Known rows, with every way that one mark hangs from another
D[X]: [ 0.66 -0.73  1.16 -0.99 -1.44  1.75 -0.64  3.90  1.02 -0.93 -0.24  0.13
  0.56  1.78  1.12  0.74 -1.66 -0.03 -0.17]
R[A[C] X[N]]: [-0.92 -0.36  1.38  0.85 -0.82 -0.40  0.21 -4.93 -0.05  0.48 -0.25 -2.24
 -0.55  0.39  1.09  0.69 -0.23 -0.03 -1.25]
D[X[N]]: [ 0.27 -0.56  0.04 -1.41 -0.51  1.38 -0.24  2.90  0.13 -0.35 -0.43 -0.90
 -0.24  0.54  1.43  2.14 -2.50 -0.13 -1.05]
N[A]: [ 0.56  0.13  2.71 -0.04 -1.07  2.03 -0.56 -0.17  1.93  0.91 -0.92 -0.68
  0.70 -1.17 -0.12  1.03 -0.33  0.51 -0.21]
P[R[X[N]]]: [ 0.11 -1.05 -0.77 -0.17 -0.16  1.84  0.81 -0.43  0.51  0.12  0.59 -2.15
  1.48 -0.37  0.29  3.35 -1.66 -0.62  1.09]
N[A[C R] X]: [ 0.25 -0.53  3.75 -0.51 -1.29 -0.30  0.00 -2.81 -0.56  1.68 -0.85 -0.33
 -0.25  1.96 -1.75 -1.42 -0.60  0.95 -0.87]
N[A[C]]: [ 0.21  0.28  3.39  0.40 -1.93  0.63 -0.32 -3.48  0.98  2.40 -0.66 -1.59
 -0.40 -1.01 -0.39  0.29  0.28  0.08 -0.94]
X[C N R[A]]: [ 0.73 -0.20 -0.10 -0.16  1.46  0.11 -0.06  0.62 -0.27 -1.50 -0.95 -0.76
 -0.89 -1.13  1.43  1.05 -2.21  0.77 -1.03]
A[R]: [ 1.58 -1.54  1.68 -1.13  0.41  1.06 -0.19  1.58  0.64  0.09  0.55  0.12
  0.86  2.16 -0.69  1.05 -1.49  0.85  0.26]
D[X[C N R[A]]]: [ 0.25 -0.38 -0.53 -0.93  0.73 -0.26  0.27  2.90 -0.56 -2.80 -0.89 -0.67
 -1.58  0.01  1.84  0.33 -3.07  0.40 -1.14]
X[R[A[C]]]: [ 0.76  0.04  3.62  1.47 -0.12 -0.63 -0.72 -1.77  0.53 -0.19 -0.70 -0.03
 -2.01  1.32  0.85 -1.35 -0.38  0.38 -1.19]
A[C R[X]]: [ 0.83 -1.56  1.84 -0.23 -2.29 -0.22  0.22 -3.08  0.20  1.75  1.28 -1.54
 -0.05  1.84 -1.39  0.57 -0.14  0.35  0.32]
N[A[R[X]]]: [ 0.71 -1.24  2.05 -0.62 -2.02  0.73  0.57 -1.47  1.41  1.14  0.25 -1.46
  0.53 -0.12 -1.98  0.75 -0.17  0.83  1.10]
D[X[C]]: [ 0.49 -0.78 -1.10 -1.55 -1.56  2.14 -0.26  4.25  0.20 -1.52  0.00 -0.48
  1.34  0.65  0.94  0.96 -2.12 -0.06  0.09]
S[A[R] X[N]]: [ 2.77 -0.39 -0.32 -2.12  2.76  0.17  0.25  3.88 -0.55  0.92  1.19 -1.01
 -0.20  1.06  0.40  3.73 -3.28  0.77 -1.22]
N[X]: [ 0.27 -0.34  2.13  0.03 -0.85  2.74 -1.43  2.19  0.66 -0.57 -1.06  1.18
  1.45  2.33  0.67  0.04 -0.85  0.75 -0.33]
S[A[C R] X[N]]: [ 2.49 -0.16  0.31 -1.56  2.19 -1.03  0.33  0.77 -1.49  2.40  1.48 -1.91
 -1.11  1.09  0.23  3.35 -2.64  0.35 -2.03]
D[X[R[A[C]]]]: [ 0.22 -0.29  3.19  0.59 -0.94 -1.24 -0.39  0.71  0.12 -1.28 -0.66  0.17
 -2.64  2.30  1.40 -1.92 -1.09  0.15 -1.34]
X[C N[A]]: [ 0.25  0.00 -0.44 -1.06 -0.32  1.54  0.31 -1.36  0.28  1.15 -0.95 -2.21
  0.75 -3.44  0.23  2.39 -1.61  0.49 -0.76]
P[R[A[C]]]: [-0.18 -0.64  1.98  0.87  1.51  0.12  0.74 -1.91 -0.37 -1.19  0.06 -0.87
  0.98  2.51  0.96 -0.31 -1.28 -0.61 -0.16]
R[A X]: [-0.31 -0.80  1.60  0.84 -1.02  1.41 -0.53 -0.40  1.72 -1.55 -0.36 -0.47
  1.14  1.52  0.93  0.04  0.12  0.52  0.51]
R[X[C N]]: [ 0.13 -0.74 -2.03 -0.84 -1.49  2.02  0.05 -0.68  0.23  0.56  0.26 -2.30
  1.35 -1.73  0.43  3.04 -1.22  0.19  0.14]
S[A]: [ 1.90 -0.34  0.47 -0.59  0.89  1.47 -0.16  3.13  0.83 -0.34  0.25  0.17
  1.05  1.51  1.28  1.96 -0.84  0.50  0.03]
D[X[C N]]: [ 0.10 -0.80 -1.92 -2.06 -0.59  1.52  0.16  2.83 -0.49 -0.64 -0.06 -1.40
  0.58 -0.50  1.28  2.45 -3.00 -0.17 -0.93]

Rows
[ 0.81 -0.98 -0.50 -2.08  0.63  0.05  1.21 -1.26 -0.61  1.10 -0.17 -2.23
  0.44 -2.09 -1.23  2.02 -2.46  0.94 -0.46] | X[C N[A[R]]]
[-0.63 -0.80 -1.53 -0.23 -0.10  1.03  0.31 -1.26 -0.02 -1.44 -0.17 -2.02
  1.16 -0.85  1.20  1.53 -1.13  0.44 -0.11] | R[A X[C N]]
[-0.35  0.18  1.91 -0.74 -1.94 -0.33  0.40 -2.45 -0.39  1.88 -0.92 -2.37
 -1.75 -1.21  0.51  1.00 -1.56 -0.33 -1.98] | D[X[N[A[C]]]]
[-0.23  0.55  4.00  0.62 -2.22  1.10 -0.83 -2.48  0.26  1.69 -1.73 -0.45
  0.06  0.75 -0.31 -1.02  0.18  0.54 -1.13] | N[A[C] X]
[ 0.47 -1.23 -1.00 -2.95 -0.23 -0.33  1.64  1.07 -1.10 -0.02 -0.15 -2.12
 -0.19 -1.01 -0.92  1.44 -3.23  0.52 -0.63] | D[X[C N[A[R]]]]
[ 1.74 -1.59 -3.30 -2.41  0.87 -0.29  1.76  0.88 -1.14  0.21  1.50 -2.28
  1.01  0.30 -0.46  3.46 -2.01  0.77  0.58] | S[A[R[X[C N]]]]
[-0.48  0.19  1.98  0.46 -2.83  0.18  0.17 -5.86  0.59  3.13 -0.51 -3.29
 -1.00 -2.60 -0.44  1.78  0.23 -0.14 -0.93] | R[X[N[A[C]]]]
[ 2.22  0.70  1.34 -0.15  0.45  1.01 -0.72  1.84  0.28  1.86  0.87 -0.80
 -0.06  1.05  1.16  2.19 -1.02 -0.10 -1.46] | S[A[C] X]
[ 0.86 -1.68  0.03 -1.19 -0.47  0.43  0.40 -0.74  0.21  0.82  0.73 -1.73
  0.26  0.53 -0.87  2.50 -1.49  0.63  0.30] | A[R[X[N]]]
[-0.48 -1.36 -1.60  0.23  0.21  1.55  1.27  0.32  0.22 -2.76  0.44 -1.53
  3.03  0.88  0.55  0.61 -1.44 -0.32  1.87] | P[R[A X[C]]]
[ 0.94 -0.79  1.78 -1.56  0.77  0.02  0.61 -1.36  0.19  1.60 -0.37 -1.78
 -0.43 -0.82 -0.99  1.94 -1.99  0.88 -0.68] | X[N[A[R]]]
[ 1.37 -0.68 -0.30 -1.15 -1.60  1.36 -0.36  4.68  0.48 -1.39 -0.27  0.12
 -0.52  0.12  0.75  0.47 -2.22  0.18  0.15] | D[X[C R]]
[-0.36 -0.85 -0.65  0.19 -1.06  1.65  0.10 -0.16  0.73 -1.93 -0.16 -1.05
  2.00  0.41  0.74  0.32 -0.35  0.40  0.59] | R[A X[C]]
[ 0.00  0.15  0.85 -0.55 -1.49  2.54 -0.62  0.79  0.31 -0.33 -1.56 -0.22
  2.03 -0.47 -0.32 -0.16 -0.76  0.92 -0.15] | N[A X[C]]
[ 0.30 -0.41  1.54 -0.34  0.69 -0.44 -0.19  2.58  0.04 -2.23 -1.11 -0.08
 -2.37  0.88  2.04  0.22 -2.50  0.39 -1.46] | D[X[N R[A]]]
[ 0.94 -0.31  0.91  0.32  0.63  0.84 -0.52  1.54  0.70 -2.20 -0.86  0.30
 -0.08  0.16  1.04 -0.46 -1.36  0.85 -0.28] | X[C R[A]]
[ 0.61 -1.13  1.25 -2.33 -0.34 -0.61  1.07  0.88 -0.26  0.42 -0.42 -1.58
 -1.14  0.08 -0.73  1.31 -2.86  0.56 -0.91] | D[X[N[A[R]]]]
[-0.58 -0.43  2.32  1.20 -1.78  0.26 -0.26 -3.80  0.74 -0.03 -0.06 -1.27
  0.05  1.69  0.76 -0.68  0.74  0.01 -0.46] | R[A[C] X]
[-0.49 -0.61  0.69  0.48 -0.17  0.88 -0.07 -1.57  0.82 -1.03 -0.58 -1.36
  0.39  0.13  1.37  1.51 -0.64  0.42 -0.42] | R[A X[N]]
[ 0.45  0.06  2.79  0.94  0.92 -1.28 -0.28 -2.89 -0.21  0.28 -0.94 -1.02
 -2.72  0.10  1.42 -0.05 -1.16  0.36 -2.25] | X[N R[A[C]]]
[ 0.99 -1.88 -1.15 -1.38 -1.36  1.17  0.54  0.68  0.32 -0.03  1.29 -1.31
  1.94  0.76 -1.39  1.35 -1.13  0.76  1.34] | A[R[X[C]]]
[ 1.09 -0.15  0.60 -0.16 -1.04  2.08 -1.18  3.44  0.29 -1.13 -1.05  1.09
  0.51  0.73  0.18 -0.31 -1.37  0.97  0.00] | N[X[C R]]
[ 0.48 -1.00  2.67 -0.26 -2.73 -0.54  0.64 -4.81  0.54  2.62  0.52 -2.39
 -0.53  0.13 -2.39  0.10  0.36  0.61  0.21] | N[A[C R[X]]]
[ 0.02  0.08  4.14  1.65 -0.33 -0.26 -1.21 -0.89 -0.27 -1.10 -1.56  1.15
 -1.51  2.99  0.93 -2.71 -0.35  0.80 -1.44] | N[X[R[A[C]]]]
[-0.39 -1.17  0.75  0.85  0.19  1.41  0.78 -0.06  1.04 -2.27  0.20 -0.94
  2.16  1.92  0.61  0.32 -0.87 -0.35  1.61] | P[R[A X]]
[ 2.96 -0.62 -1.61 -2.24  2.01  1.01  0.48  5.21 -0.54 -0.04  1.72 -0.61
  1.49  1.30 -0.19  2.52 -2.82  0.82 -0.08] | S[A[R] X[C]]
